Known rows, with every way that one mark hangs from another
S{C L Y}: [ -4.7   3.1  31.6 -31.5  25.5 -32.4  44.2  10.5  15.8  35.1  69.4 -25.4
  -4.3  15.6 -28.2   8.5  -4.9  19.2]
S{C{W{J M Y Z}} L}: [ 30.2 -18.1   2.4 -36.1  26.5 -45.7  36.3  33.4  -3.5  40.0  83.2 -26.0
  -3.0 -33.1 -23.8  17.7 -12.1  19.4]
W{C J{S} L M}: [ 43.4  13.6 -12.3 -50.4   0.5 -29.9  38.0  44.0  -4.7  30.0  64.7 -18.6
  14.2 -45.0 -33.9  36.5  -6.8  27.0]
J{S{C{W} L Y}}: [-11.6  17.3  18.1 -33.8  20.0 -27.1  50.2  11.6  21.0  26.6  88.0 -30.7
  -0.7   5.0 -31.7   6.8   0.8  20.3]
W{J{S{C}} L M Y Z}: [ 40.1   7.3 -27.5 -49.3  11.5 -34.3  14.6  45.2 -21.0  53.1  69.1 -19.5
   8.7 -25.9 -31.7  41.3  -1.0  25.3]
C{S W{L}}: [ 26.0  -5.5  17.8 -23.5   3.7 -18.2  61.3  32.6  -3.1  13.7  72.6 -19.2
  -1.0  15.7 -29.2  27.3 -10.7  19.1]
S{C{W{J M Y}} L}: [ 33.5 -16.9  15.2 -32.3  28.5 -45.6  41.1  30.5   9.6  36.1  86.1 -24.3
  -3.0 -39.1 -27.4  17.7  -6.2  19.2]
W{J{S{C L Y}} M}: [ 19.4   3.6   8.4 -48.3  12.8 -41.2  34.6  28.5  16.0  31.2  69.7 -27.8
   5.8 -25.5 -38.4   6.6  -0.3  22.9]
S{C L}: [  0.4  -9.0  19.9 -29.7  21.7 -22.5  47.0  14.0  17.6  24.9  69.9 -23.3
  -4.4  -0.1 -25.8  16.1 -13.2  22.2]
J{S{C L Y}}: [-19.1  20.2  16.5 -37.3  16.4 -22.9  44.6   8.6  23.3  28.5  75.6 -28.5
   0.6  21.2 -34.0   7.8   0.1  22.3]
S{C{W} L Y}: [  2.6  -0.8  33.2 -27.6  28.9 -38.7  51.6  14.0  13.7  32.6  84.3 -28.4
  -6.3  -2.3 -25.1   8.0  -3.6  16.5]
C{W}: [ 15.6  -1.7  10.2 -19.1  10.3 -12.2  52.9  27.9   2.7  10.4  61.8 -16.3
   0.2  -5.3 -13.9  25.0 -25.7  21.1]
S{C{W{J M Y}}}: [ 32.9 -14.6   8.0 -30.8  29.9 -33.3  39.1  34.1  -1.5  31.6  74.9 -20.2
   3.3 -50.0 -26.0  25.8 -21.8  21.8]
J{S{L Y}}: [-12.4  27.2  12.7 -33.0   2.6 -19.9  43.4  12.6  22.4  23.1  62.1 -22.8
   1.4  42.2 -28.8   9.8   1.9  21.8]
C{S W{L M}}: [ 38.6 -15.4  12.3 -29.7   0.3 -27.0  58.4  41.6  -1.8  17.6  68.6 -21.6
   1.5  -6.2 -31.8  27.0  -6.0  18.3]
V{W{L Y Z}}: [ 29.8   5.1  -1.0 -25.9   5.3 -27.0  19.2  27.7 -22.3  43.0  50.0  -7.2
   2.7  11.4 -12.5  32.1  -8.0  24.3]
V{W{C{S}}}: [ 16.5  -3.6  16.2 -30.8   4.4 -27.0  47.8  22.9  -5.8  18.6  46.9 -12.7
   8.6   1.6 -25.4   7.6 -29.5  25.6]

Rows
[ 36.2 -12.0   5.1 -48.1   0.9 -58.1  34.2  37.1 -20.6  35.5  49.0 -20.1
   8.9 -12.7 -28.3  -3.7 -20.2  23.6] : V{W{C{S{L Y}} J M Z}}
[ 37.0   7.5 -10.9 -40.8   4.0 -33.8  35.6  43.5 -15.2  30.8  75.6 -24.4
   4.7 -27.2 -23.2  28.2  -3.2  21.0] : C{W{J{S{Y}} L M Z}}
[ 48.5  11.0   4.5 -37.0   8.9 -32.7  39.9  40.9 -21.1  40.3  61.6  -8.0
   9.0  14.5 -35.8  38.9 -16.4  24.3] : W{C{S} J L Y}
[ 20.2 -10.5  16.8 -40.4  26.4 -53.2  41.0  28.4  -2.1  40.1  82.4 -31.8
  -3.6 -25.8 -26.3   5.3  -5.8  17.2] : S{C{W{J M Z}} L Y}
[ 42.0  -1.6 -24.7 -42.8  -0.6 -33.8  34.6  50.6 -34.5  50.6  45.1 -13.7
  11.0  10.4 -30.1  44.1 -18.5  22.7] : W{C{S} L M Y Z}
[ 24.2   4.3 -28.0 -56.7  -1.7 -37.7  35.6  43.0 -11.9  29.7  56.0 -24.5
  12.2 -24.3 -28.3  14.8 -24.1  27.1] : W{C J{S{L}} M Z}
[ 41.5 -11.2  -8.4 -30.6   1.4 -31.9  44.3  47.5 -22.8  35.6  64.7 -18.8
   2.4   9.7 -27.6  34.0  -9.3  18.0] : C{S W{L M Y Z}}
[ 33.8 -13.7  10.6 -41.3   3.1 -53.1  50.6  42.1 -11.1  28.3  69.9 -28.9
  -0.9  14.3 -33.3  -0.3  -9.4  16.1] : C{S{L Y} W{J M Z}}
[ 19.0   3.1  -9.5 -20.7  12.1 -17.5  38.8  33.8 -18.1  28.4  57.8 -13.4
   0.9  11.9 -10.3  31.5 -28.9  20.8] : C{W{Y Z}}
[ 18.4  23.5 -24.3 -45.2   7.3 -31.9  28.9  34.6 -20.1  41.3  60.5 -15.4
   9.6  17.3 -25.5  22.9 -25.9  26.9] : W{C J{S{L}} Y Z}
[ 26.1   0.7 -23.0 -49.2  12.6 -40.0  19.6  39.0  -9.0  46.6  65.6 -23.3
   6.4 -13.8 -31.5  20.8  -9.6  24.4] : W{J{S{C L}} M Y Z}
[ 34.8  -1.9 -25.3 -43.4  -2.1 -24.2  36.1  46.5 -26.1  37.3  44.3 -17.2
   9.7 -21.8 -19.9  44.9 -22.6  25.0] : W{C L M Z}
[ 27.9  18.9  11.5 -30.8   9.7 -25.4  44.5  30.9   0.2  22.1  82.5 -19.8
   2.3 -11.6 -24.9  28.4  -0.6  21.3] : C{W{J{S{Y}} L}}
[ 41.2  11.0   4.2 -37.8   8.3 -23.2  41.7  36.6 -12.7  27.2  60.5 -11.2
   8.0 -17.7 -24.8  39.8 -19.7  26.5] : W{C J L}
[ 30.4  12.9   5.8 -30.1   8.3 -19.7  46.5  32.8   1.1  16.3  83.8 -19.1
   2.2 -18.9 -23.1  31.9  -5.4  22.9] : C{W{J{S} L}}
[ 12.3  20.9  -8.9 -48.2  12.6 -25.0  27.8  28.5 -16.9  38.9  74.2 -24.6
   4.5   1.9 -29.8  28.5  -5.4  25.4] : W{J{S{C Y}} L Z}
[ 32.1  30.0 -28.8 -45.7   6.4 -26.1  24.4  40.7 -31.8  47.6  64.1 -12.7
  11.7   5.9 -25.4  44.6 -16.2  27.6] : W{C J{S} L Y Z}
[ 27.1  10.8  -3.3 -39.4   1.0 -28.3  24.0  28.0 -15.7  29.0  62.5 -15.6
   5.4  -9.0 -19.3  19.1  -5.7  27.5] : V{W{J{S} L Z}}
[ 37.7   0.6  -9.5 -45.0  -2.5 -36.5  20.6  36.5 -14.9  32.5  59.9 -18.1
   7.9 -31.6 -22.4  19.6  -1.3  26.5] : V{W{J{S} L M Z}}
[  8.6  -9.9  15.0 -35.6  24.7 -45.9  44.2  24.5   1.6  40.0  79.2 -32.0
  -4.1 -15.1 -24.2   8.3  -5.7  16.5] : S{C{W{M Z}} L Y}
[ 21.9  -2.2  12.5 -22.4  29.4 -20.1  43.2  25.5  -2.7  33.5  80.7 -18.1
  -0.7 -24.1 -22.0  39.3 -12.8  21.0] : S{C{W{L Y}}}
